Each row was made from one walk, in order. Every step used is in the known rows, and no mark comes twice. Write each row's walk.
Known rows
b, h: [-0.16, -0.21, -0.08, -0.09,  0.17, -0.17,  0.01,  0.15,  0.04, -0.24,
  0.17,  0.14,  0.08,  0.01,  0.19,  0.08, -0.04, -0.05, -0.15]
e, m, p, g, b, v: [ 0.20,  0.22, -0.04, -0.04, -0.18, -0.17, -0.03,  0.14, -0.09,  0.12,
  0.03, -0.10,  0.32,  0.23,  0.29, -0.03, -0.01, -0.24, -0.10]
g, b, m, e, h: [ 0.19, -0.04, -0.37,  0.06,  0.25,  0.12,  0.03,  0.04,  0.04,  0.44,
  0.06, -0.05, -0.44,  0.21,  0.09, -0.11, -0.21, -0.05, -0.04]
m, e: [-0.24, -0.27, -0.11, -0.05,  0.19,  0.12,  0.15, -0.13,  0.01, -0.14,
  0.15, -0.30,  0.07,  0.23, -0.14, -0.17,  0.05, -0.08, -0.03]
h, p, m, e: [-0.07, -0.24,  0.12, -0.10, -0.09, -0.03,  0.17,  0.15, -0.02, -0.01,
  0.21, -0.35, -0.05,  0.34, -0.17,  0.11,  0.14, -0.37, -0.15]
m, e, h, p, g, b: [-0.01,  0.03, -0.24, -0.07,  0.16,  0.24,  0.03, -0.04,  0.06,  0.22,
 -0.29, -0.44, -0.17,  0.06,  0.07,  0.13,  0.05, -0.07,  0.03]
e, m: [ 0.07,  0.04, -0.12, -0.09,  0.17, -0.23,  0.16,  0.08,  0.18, -0.18,
 -0.15,  0.04,  0.04,  0.27, -0.20, -0.14,  0.04, -0.15, -0.27]
p, m: [-0.20, -0.29, -0.04,  0.00,  0.08, -0.28,  0.00,  0.18,  0.08, -0.01,
  0.17,  0.02,  0.21,  0.23,  0.10,  0.08,  0.13, -0.38, -0.21]
g, b, h, p, m: [ 0.19, -0.13,  0.09,  0.09, -0.01, -0.27, -0.07,  0.37, -0.01,  0.17,
  0.10,  0.16, -0.23,  0.06,  0.41,  0.37,  0.03, -0.27, -0.20]
g, b, h: [-0.01, -0.18, -0.14,  0.17,  0.27, -0.13, -0.09,  0.11,  0.02,  0.06,
  0.04,  0.21, -0.11, -0.05,  0.43,  0.08, -0.06,  0.02, -0.08]
p, g: [-0.46, -0.16, -0.14, -0.05,  0.19,  0.01, -0.05,  0.06,  0.08, -0.21,
 -0.12, -0.15,  0.38, -0.02,  0.18,  0.08,  0.14, -0.19, -0.09]
p, g, b, h: [-0.14, -0.21, -0.16,  0.13,  0.33,  0.03, -0.17,  0.11,  0.06,  0.08,
 -0.10,  0.08,  0.09, -0.22,  0.65,  0.31, -0.09, -0.08,  0.09]
e, h, b: [-0.15,  0.20, -0.07, -0.25,  0.16, -0.13,  0.34,  0.23,  0.16, -0.11,
  0.03,  0.00, -0.01,  0.06, -0.23, -0.02,  0.30, -0.07, -0.37]
g, b, h, p, m, e: [ 0.24, -0.28,  0.09,  0.08,  0.04,  0.01,  0.05,  0.22, -0.04,  0.26,
  0.24, -0.12, -0.35,  0.13,  0.28,  0.35, -0.09, -0.25,  0.03]
h, p, g, b, v: [-0.05,  0.10, -0.06, -0.07, -0.03, -0.02, -0.21,  0.22, -0.16,  0.10,
  0.10, -0.10,  0.07,  0.01,  0.38,  0.22,  0.29, -0.12, -0.42]
b, g: [-0.31, -0.19, -0.07, -0.20,  0.02, -0.03, -0.08,  0.04, -0.03, -0.13,
  0.11,  0.01,  0.49,  0.14, -0.02, -0.02,  0.27, -0.25, -0.31]
g, b: [-0.14, -0.10, -0.17,  0.24,  0.23, -0.14, -0.05, -0.01,  0.06,  0.05,
 -0.11,  0.08,  0.02,  0.13,  0.26, -0.13,  0.13, -0.01, -0.23]
m, p, g: [-0.53, -0.04,  0.04, -0.02, -0.22, -0.13,  0.06,  0.07,  0.02, -0.31,
 -0.12, -0.24,  0.65,  0.17,  0.17, -0.08,  0.11, -0.29,  0.06]
g, b, m, p, h: [-0.09,  0.12,  0.00,  0.34, -0.08, -0.28,  0.02,  0.35, -0.08,  0.10,
  0.08,  0.04, -0.09, -0.12,  0.51, -0.17, -0.33, -0.30,  0.06]

Which walk is each row?
[ 0.26,  0.14, -0.21, -0.04,  0.02,  0.07,  0.07,  0.16,  0.01,  0.34,
 -0.03, -0.11, -0.59,  0.26, -0.04, -0.02, -0.07, -0.05, -0.20]	g, b, m, e, h, p
[-0.13, -0.08,  0.12, -0.09, -0.16, -0.31,  0.06,  0.29,  0.04, -0.11,
  0.09, -0.07,  0.07,  0.29, -0.05,  0.15,  0.26, -0.39, -0.39]	h, p, m
[-0.28,  0.07,  0.14,  0.00,  0.29, -0.12,  0.34,  0.38,  0.02, -0.26,
  0.19, -0.12, -0.04, -0.39,  0.12,  0.04,  0.08, -0.22, -0.17]	p, h, b
[ 0.16,  0.10,  0.01,  0.08, -0.03, -0.15,  0.07,  0.18,  0.09,  0.01,
 -0.25,  0.01,  0.18,  0.06,  0.41,  0.12, -0.25, -0.23,  0.24]	e, m, p, g, b, h
[ 0.00,  0.27, -0.08, -0.24,  0.10, -0.13,  0.29,  0.43,  0.11,  0.02,
  0.16,  0.20, -0.22,  0.06, -0.12,  0.06,  0.16, -0.14, -0.41]	e, h, b, m
[ 0.03,  0.37,  0.33, -0.06, -0.08, -0.32,  0.58,  0.43,  0.05, -0.31,
  0.03, -0.17,  0.05, -0.12, -0.11, -0.13, -0.04, -0.36, -0.03]	e, m, p, h, b
[-0.01,  0.19,  0.08,  0.01, -0.07, -0.39,  0.28,  0.23,  0.08, -0.29,
 -0.08, -0.19,  0.16,  0.02, -0.03, -0.27, -0.27, -0.37,  0.04]	e, m, p, h
[ 0.03, -0.16,  0.05, -0.44,  0.08,  0.19,  0.31,  0.24,  0.01,  0.30,
  0.38, -0.27,  0.17,  0.16, -0.24,  0.28,  0.23, -0.46, -0.13]	p, m, e, h, b, g
[-0.25,  0.08,  0.06,  0.02, -0.35, -0.28,  0.09,  0.26, -0.04, -0.18,
  0.16,  0.10,  0.24,  0.37,  0.03, -0.22,  0.02, -0.27, -0.17]	b, m, p
[-0.38,  0.03,  0.01, -0.14, -0.03, -0.05, -0.02,  0.18,  0.03, -0.30,
 -0.22, -0.22,  0.25,  0.03,  0.05,  0.16,  0.29, -0.22, -0.24]	h, p, g
[ 0.00, -0.29, -0.24, -0.22,  0.17, -0.01,  0.13,  0.01,  0.13,  0.22,
  0.21, -0.30, -0.01,  0.30, -0.15,  0.02, -0.07, -0.34,  0.01]	p, m, e, h
[-0.02,  0.16,  0.07, -0.08, -0.25, -0.35,  0.28,  0.06,  0.10, -0.28,
 -0.13, -0.07,  0.30,  0.46, -0.24, -0.31,  0.03, -0.25, -0.13]	e, m, p
[-0.37, -0.01, -0.02,  0.25, -0.12, -0.09, -0.01,  0.02, -0.01, -0.03,
 -0.26, -0.16,  0.47,  0.13,  0.41, -0.08,  0.08, -0.21,  0.11]	m, p, g, b
[ 0.02, -0.04, -0.20,  0.06,  0.13, -0.15, -0.17,  0.09, -0.13,  0.16,
  0.32,  0.10,  0.01,  0.15,  0.32, -0.07,  0.17,  0.00, -0.43]	g, b, v
[-0.39,  0.02,  0.04, -0.02, -0.28, -0.12, -0.01,  0.28, -0.03, -0.14,
  0.01, -0.04,  0.45,  0.17,  0.25,  0.00, -0.03, -0.36,  0.03]	b, m, p, g
